Each row was made from one path, in order. Every step used is in the known rows, and no mark comes twice. Write each row's path.
(in the rows, 128 means zero)
Known rows:
tagev -> sikad -> sebul: [109  66 122 119 141 117 140 123 149 132 118 121 126 112 127 111 141 127
 148  98 156 134 141  98 124 119 100 121 129  94 129 125 159 128 142 131
 113 120 121 131 134 108 122 117 132 108 136 123 136 126 113 145 134 140
  78 127 121]
runad -> zuzufo -> gita: [126 149 129 135 123 128 135 119 143 138 111 116 120 124 114 119 126 125
 125  91  99 144 108 190 111 133 155 114 124 146 146 188 133 121 135 125
 110 128 127 126 145 154 139 128 127 128 106 135 166 125 111 164 115 107
 150 148 114]
zeme -> sebul -> gikun: [130 124 128 142 112 115 129 141 145 138 170 129 126 155 138 135 108 126
 126 138 106 156 129 121 129 131 138 130 112 158  95 137 111 132 110 125
 120 123 128 127 127 113 146 113 130 152 109 128  93 115 133 136 147 117
 151 141 127]
lave -> zeme -> tagev: [141 148 128 129 111 114 128 136 104 130 110 140 132 149 131 158 167 152
 131 120 108 140 113 115 148 124 134 134 186 154 129  76 106 114 131 107
 128 144 117 116 133 124 126 109 131 140 126 153 116 129 102 120 135 127
 127 143 125]
zuzufo -> gikun: [131 143 127 146 145 108 158 125 122 131 123 132 121 130 127 122 181 132
 127 113 141 110 102 191 123 144 133 126 124 109 131 130 126 135 128 134
 122 129 128 128 124 137 128 123 133 135 110 112 173 150 111 106 140 128
 129 149 129]
lave -> zeme -> tagev -> sikad -> sebul -> zeku: [126  65 133 121 119 117  99 133 111 136 136 124 136 122 145 161  80 159
 164 140 100 152 165  24 157  89  95 135 162  57 104  65  72 117 132 108
 148 144 121 121 133 121 120 154 131 124 149 133 103 128  88 157 156 151
 114 128 126]
tagev -> zeme -> sebul -> gikun: [126 134 131 136 106 116 128 136 193 142 156 116 134 143 132 147 102 125
 116 162 104 158 162 112 125 119 131 123 113 145 120 124 123 131 106 143
 101 127 129 132 121 123 148 127 128 132 127 137 104 111 133 129 132  95
 145 124 138]
gita -> zuzufo -> gikun: [151 164 132 141 139 122 143 132 108 129  99 123 129 136 128 127 151 144
  95 127 135 116  86 193 128 139 137 123 120 104 119 144 102 133 147 135
 143 138 132 137 126 148 113 127 132 163 105 111 162 151 132 115 156 125
 129 147 124]
tagev -> zeme -> sebul -> gikun -> zuzufo: [129 153 131 147  98 143 115 129 188 145 161 133 107 164 130 166  95 126
 124 159  94 151 167 142 129 119 124 124  86 117 112 137 144 129 101 148
 123 126 130 137 121 124 146 150 120 145 134 137 122 121 158 138 139 120
 152 105 149]
bebap -> gikun -> zuzufo -> runad: [109 147 119 168 128 136 119 133 105 140 110 148 115 130 109 118 173 130
 120  90 118 114 103 234 109 152 156 141 126 130 150 127 210 136 120 126
 150 135 114 136 127  99 140 178 126  99 122  73 181 133 151 131 131 143
 143 115 144]
zuzufo -> gikun -> sebul -> zeme: [126 141 124 132 155 101 140 133 100 121 135 132 137  94 131 121 174 140
 148 129 163  86 124 133 129 136 132 122  94 146 153 156 137 131 109 125
 146 124 141 119 118 143 136 135 135 109 115 113 143 148 116  79 163 133
 154 156 110]
zeme -> tagev: [127 140 130 117 116 124 117 129  87 131 110 130 131 146 122 154 188 134
 128 142 128 137 113 162 134 135 134 137 162 158 126 110 128 128 135 111
 148 135 116 120 133 123 129 108 128 136 131 106 113 119 115 123 123 122
 114 147 134]
zeme -> tagev -> sikad -> sebul -> zeku: [109  62 134 113 127 130  92 127  96 136 141 117 134 122 134 149 112 140
 161 160 123 147 164  67 142  95  98 135 136  55 117  99  99 129 137 108
 158 134 120 124 133 118 124 149 128 129 153  91  92 121 100 155 145 143
 100 136 136]
bebap -> gikun -> zuzufo: [119 158 122 143 130 157 122 129 116 137 120 148 105 127 103 155 191 122
 143  98 112 110 100 197 114 142 153 132 116 130 132 140 173 133 128 133
 150 141 113 127 126 115 115 165 125 102 135  83 148 130 164 130 134 133
 125 122 143]
febi -> gita -> zuzufo: [145 170 130 120 141 150 125 128 124 114 101 125 153 151 122 114 171 129
  92 116 127 154  43 174 129 135 160 132 167 160 114 159 105 120 145 122
 119 141 121 135 127 121 120 103 123 192 134 124 107 123 165 127 148 111
 120 147 113]
zeku -> sebul -> zeme: [140 113 123 145 133 128 141 135 155 117  56 142 142  96 119 115 140 124
 114 115 140 116 129 101 131 143 124 148 155 188 127 140 128 134 117 112
 126 125 131 128 129 116 125 119 128 116 134 113 123 131 132 145 114 135
  99 155 112]
sebul -> zeme -> tagev: [120 122 130 119 114 145 104 134  90 121 101 138 124 135 119 164 197 143
 139 151 134 123 138 115 144 130 129 131 167 186 146 123 115 122 123 107
 171 133 113 115 128 106 111 108 128 140 139 109  94 122 127 120 133 122
 121 148 130]
gikun -> bebap: [122 150 118  96 137 116 148 130  92 129 108 143 149 124 121 105 146 122
 128  88 150  98  92 153 127 146 137 133 134 127 118 123 123 125 137 103
 128 135 131 119 122 114 131 137 126 113 113 141 159 131 145 125 104 125
 126 128 125]
zuzufo -> gita: [113 122 125 134 130 140 129 125 129 139 107 123 136 114 117 107 119 115
 120  98 118 149 103 180 116 144 150 132 161 163 159 162 134 124 129 130
 111 123 123 128 133 135 121 113 135 112 112 139 144 127 108 128 105 115
 132 131 115]
sikad -> tagev -> zeme -> sebul: [119 122 133 125 125 104 134 123 176 142  87 118 130 122 128 144  67 127
 148 168 127 158 167  87 134 116 129 102 110 164 104 105 125 125 125 147
  93 133 120 122 125 114 143 109 132 133 137 151  97 120 134 124  93 114
 110 134 143]
febi -> gita -> zuzufo -> gikun: [145 178 133 136 142 134 144 125 119 118 104 120 142 153 136 117 167 133
  99 128 133 144  42 181 129 137 151 130 137 134 121 158  87 123 136 128
 120 141 124 137 122 138 129 112 125 200 122 122 138 142 147 101 173 117
 142 155 119]
lave -> zeme -> sebul: [138 147 124 146 115  92 145 143 158 142 112 143 142 138 143 129  74 148
 129  97 115 159 120  96 142 128 132 119 143 168  78 103 117 120 121 120
 102 142 120 118 131 125 134 110 134 146 108 178 116 130 107 128 150 134
 126 147 119]
runad -> zuzufo: [143 166 129 132 134 111 143 124 150 130 127 126 120 134 109 127 169 138
 121  98 117 124 105 189 112 129 142 114 114 108 109 159 153 127 138 120
 114 135 128 126 142 133 142 133 123 141 117 126 156 121 133 164 125 115
 131 160 123]
gita -> febi: [141 149 125 133 137  98 149 130 121 118 145 117 152 121 121  96 112 113
 133  97 147 119  96 183 135 130 122 137 166 135  88 102 124 126 144 151
 122 122 136 128 132 127  95 141 138 161 115 109 152 121 113 131 106 109
 106 150 124]
pusa -> gita -> zuzufo: [139 149 129 140 137 106 115 127 117 124  87 133 124 126 131 121  75 150
  70 127 136 144  77 195 138 126 150 133 158 184 101 178 113 128 157 126
 156 143 127 145 126 149 108 139 129 149 133 131 137 133 163 129 140 107
 118 156 112]
sebul -> gikun: [138 141 128 136 129 127 127 133 153 125 179 124 124 149 119 131 166 120
 111 127 106 129 112 174 121 138 144 136 144 111 136 123 120 134 117 131
 130 125 133 130 125 111 129 121 127 143 117 122 126 120 138 141 130 117
 151 127 121]
sebul -> sikad: [135 151 125 122 145 147 126 129 133 110 148 149 130 126 115  92 146 135
  98 126 149 112 128 162 117 140 131 128 146 140 136 131 152 133 141 122
 119 132 128 133 128 140 106 102 126 119 131 138 105 129 136 134 105 143
 122 105 134]
runad -> zuzufo -> gikun -> sebul -> zeme -> tagev -> sikad: [118 127 136 111 129 105 121 123  54 119 153 113 118 105 141 163 212 159
 142 150 150  89 157  44 127 112 100 108  54  87 139 148 128 120 116 110
 172 124 138 114 135 158 154 139 121  98 130  96 142 136 111 106 186 118
 159 162 121]
tagev -> zeme: [122 149 126 114 137 120 135 124 169 132 111 128 138 112 106 126 169 126
 115 131 133 125 131 174 119 129 130 124 156 123 157 118 149 128 131 141
  96 132 130 135 122 125 117 133 131 106 140 129 154 122 127 127 106  99
 116 126 134]
zuzufo -> gikun -> sebul -> sikad: [135 159 126 118 167 116 140 126  88 111 167 139 133 113 139  90 150 136
 109 137 168  83 125 162 112 142 133 124  84 120 148 142 163 137 127 130
 124 123 143 128 122 177 137 118 129 104 119 138 128 148 113  79 145 153
 156 121 127]
tagev -> zeme -> sebul -> zeku: [116 135 132 131 132 114 113 134 170 155 132 130 157 111 123 131  47 139
 127 166 105 158 167 119 131 106 121 128 110 112  94 121 103 133 118 136
 106 145 128 130 119 139 132 164 132 124 144 116 101 117 130 149 129 108
 137 144 144]

Write each row's path:
[118 148 125 161 109 161 118 124  95 135 130 119 125 117 112 126  93  98
 152  80 100 120  96 197 121 137 145 141 137 166 128 139 149 124 136 159
 138 128 125 129 136 138  88 186 135 121 116  85 163 126 132 127 114 108
 131 111 137] => bebap -> gikun -> zuzufo -> gita -> febi
[132 104 121 102 117 129 140 132 127 129 139 129 127 158 137 121  93 113
 162 106 124 107 113 122 138 127 129 130 123 117 126 126  99 131 127 101
 131 124 132 122 123 105 151 148 126 140 110 172 144 124 145 134 118 136
 140 114 121] => sikad -> sebul -> gikun -> bebap
[125  74 123 131 128 133 130 131 164 126  92 141 117 114 118 127 124 133
 170 112 147 124 139 118 142 121 116 117 160 185 137 142 149 127 129 114
 136 126 117 123 129 100 115 129 132 138 133 139 108 130 129 132 129 146
  99 138 114] => sikad -> sebul -> zeme
[121  91 130 129 120 142 120 131  93 112  68 128 135 101 132 145 177 133
 108 148 143 122 159   4 135 127  95 153 144 161 136 114 105 127 121 103
 153 120 124 125 132 107 120 102 123  92 154  83  96 124 122 143 134 132
  82 140 124] => zeku -> sebul -> zeme -> tagev -> sikad
[133 147 122  98 161 125 124 132  99 111 169 139 147 108 131  84 144 134
 106 126 167 102 121 152 111 141 141 128 111 153 141 145 183 135 136 124
 120 124 139 127 125 158 132 111 128 103 132 145  93 129 127 105 119 147
 137 111 123] => gikun -> sebul -> sikad
[131 153 127 153 113 143 129 119 118 132 130 124 125 131 121 109  68 100
 137  81 120 129 102 206 135 134 127 140 158 138 120 143 141 119 135 158
 137 116 136 133 136 143  98 161 135 162 114 133 175 132 116 140  96 123
 122 120 127] => gikun -> zuzufo -> gita -> febi
[150 134 124 135 143 143 142 130 152 105  92 144 141 116 126  83 115 121
  84 129 145 116 130 121 115 147 133 150 138 157 122 135 151 141 134 114
 106 123 133 138 133 140 122  99 122 111 140 126 107 131 132 148  97 152
  98 115 130] => zeku -> sebul -> sikad
[129 133 136 108 149 143 120 113 167 115 122 132 123 113 111 117 120 127
 113 178 136 120 178 100 123 123 127 105 147 136 154  89 133 127 143 149
 105 135 129 132 121 133 111  98 126 107 156 158 106 127 145 125  64 139
 121  84 145] => sebul -> sikad -> tagev -> zeme
[119 146 124 102 104 123 134 137 146 140 137 126 143 147 140 133  79 118
 124 149 118 124 145  80 131 122 124 125  90 128 114 111  92 126 111 117
 104 131 137 125 113 116 158 147 123 110 120 173 127 115 159 121 123  99
 163 108 142] => tagev -> zeme -> sebul -> gikun -> bebap
[106 113 130 105 122 126 117 126  72 128 133 124 131 128 124 145 206 136
 119 134 143 132 135  87 128 127 110 133 137  99 143  95 130 123 137 118
 145 126 118 125 134 115 122 101 127 100 141 103 116 119 109 129 131 122
 101 130 136] => zeme -> tagev -> sikad
[104  47 124 126 139 132 126 128 160 125 104 129 123  93 120 121 146 133
 156 109 162 120 164  48 134 115  90 115 141 129 150 132 144 124 132 124
 135 120 119 127 130  96 106 127 133 104 141 127 123 130 126 138 140 148
  85 125 112] => tagev -> sikad -> sebul -> zeme
[129 149 126 108 164  96 115 136  91 135 174 132 167  94 121 107 112 132
 137 127 131 117 109 168 121 125 150 145 111  98 119 140 138 137 126 119
 148 135 141 122 118 149 135 164 132 111 131  97 106 127 118 136 142 134
 149 160 115] => gikun -> sebul -> zeku
[152 133 126 146 123 126 145 136 156 118 125 125 135 135 129 123 120 110
 105 125 107 130 108 134 120 142 145 158 140 138 120 128 123 141 114 121
 110 116 137 135 129 117 147 116 124 133 122 114 127 123 132 149 116 127
 124 139 118] => zeku -> sebul -> gikun
[111  63 128 143 109 174 110 114 151 141 159 120  86 144 135 143  88 108
 142 106 104 150 155 105 122 120 109 126 113  77 173 165 151 122 117 141
 136 105 127 138 134 122 130 140 125 122 129 151 153 132 121 155 127 148
 131  83 120] => tagev -> sikad -> sebul -> gikun -> zuzufo -> gita
[131 148 135  97 163 113 137 113 125 113 138 123 129 103 132 113 113 131
 129 188 158  91 172 113 119 124 125 103  81 107 164 106 140 134 128 153
 110 127 143 128 115 168 141 116 129  90 141 158 122 146 118  70  98 142
 154 100 138] => zuzufo -> gikun -> sebul -> sikad -> tagev -> zeme
[111  59 134 137  83 181  92 116 109 138 148 112  79 168 140 178 103 119
 152 142  95 160 161  73 138 111 110 132 121  89 180 142 120 119 116 123
 162 111 121 129 139 122 141 129 122 130 136 139 122 123 110 142 134 142
 132  89 131] => zeme -> tagev -> sikad -> sebul -> gikun -> zuzufo -> gita
[133 143 139 135 102 138 111 120 186 144 145 123  92 163 135 180  63 120
 148 186  91 153 185 100 139 111 127 108  82 113 107 115 119 125 106 158
 132 126 127 128 121 109 147 129 121 156 142 161 103 125 161 139 104 129
 150 104 151] => sikad -> tagev -> zeme -> sebul -> gikun -> zuzufo
[141 193 127 108 143 134 155 125  77 115  80 128 152 153 141 106 160 127
 103 113 145 107  34 148 135 142 146 133 126 120 103 156  53 119 143 108
 131 145 130 127 117 130 139 131 120 184 113 143 166 146 166  95 156 115
 151 139 122] => febi -> gita -> zuzufo -> gikun -> bebap
[118  60 132 114 103 140 106 128 111 128 164 108 103 153 141 160 157 128
 147 156 121 147 160  58 135 110 105 131 134  88 144 100 112 127 128 121
 147 117 121 126 133 102 139 115 125 133 140 110  95 113 113 138 149 132
 117 123 129] => zeme -> tagev -> sikad -> sebul -> gikun
[126  70 130 153 100 157 116 116 141 126 180  97 103 141 142 123  43  93
 155  92 109 140 149  93 137 108  93 134 135  79 125 131 126 119 125 167
 137  99 140 139 140 129 106 162 131 155 122 141 159 125 109 152 123 132
 121  86 119] => tagev -> sikad -> sebul -> gikun -> zuzufo -> gita -> febi
[151 128 132 129 146 138 137 119 143 100  78 136 125 116 129  97  76 116
 109 155 137 116 149  76 124 140 135 136 137 161 117 107 120 138 137 124
 108 123 130 130 133 131 126  82 123 121 143 135  94 136 138 143  72 167
  98 111 131] => zeku -> sebul -> sikad -> tagev
[131 155 123 122 157  84 157 129  89 132 148 127 141 109 137 116 167 130
 135 114 159 101  96 187 119 143 143 125  91 111 141 151 163 135 121 132
 125 123 140 124 121 157 148 130 135 112 107 112 156 146 101  78 158 131
 150 161 116] => zuzufo -> gikun -> sebul
[122  61 127 125 127 127 130 128 163 128 179 114 116 134 136 130 130 120
 140 116 127 139 146  84 123 117 104 126 121  74 137 119 127 129 124 138
 120 110 130 134 131 107 133 121 128 120 131 128 124 122 121 146 142 134
 117 113 117] => tagev -> sikad -> sebul -> gikun
[117 133 131  88 151 137 110 125 118 114 145 116 138  76 114 125 137 123
 138 180 142  94 162  85 103 125 151 104  93 155 156  98 166 135 135 149
 113 139 129 124 117 148 128 132 127  48 159 114  87 117 158  86  95 127
 148  93 140] => bebap -> gikun -> sebul -> sikad -> tagev -> zeme
[122  64 135 143  75 167  98 114  91 126 173  91 100 164 150 159  54 102
 160 130 104 148 160  66 150 101  91 138 137  98 128 106 100 117 127 153
 165 101 131 131 143 129 113 152 129 166 131 127 133 118 100 140 125 125
 118  96 133] => zeme -> tagev -> sikad -> sebul -> gikun -> zuzufo -> gita -> febi
[146 141 128 152 107 103 134 147 167 139 169 136 129 160 148 146  73 141
 125 117  88 164 129  80 143 123 135 127 133 149  85 101  90 121 105 126
 111 134 126 121 128 120 145 118 130 157 105 169 104 126 123 134 160 128
 157 132 117] => lave -> zeme -> sebul -> gikun
[124 141 129 121 125 137 128 130 170 127 123 136 135 125 125 108  90 138
  96 163 142 138 180 102 122 124 121 113 116 166 111 128 148 130 132 139
  87 137 125 136 125 146 130 109 128 113 142 157  88 120 139 121 115 122
 125 103 152] => tagev -> zeme -> sebul -> sikad
[123 160 119 118 145 112 166 130  78 130 103 145 136 130 133 112 159 125
 133 100 155  78  90 168 128 147 130 125 107  93 121 124  89 129 132 108
 132 134 134 122 118 129 135 145 128 116 101 145 196 151 134  99 128 133
 147 130 132] => zuzufo -> gikun -> bebap
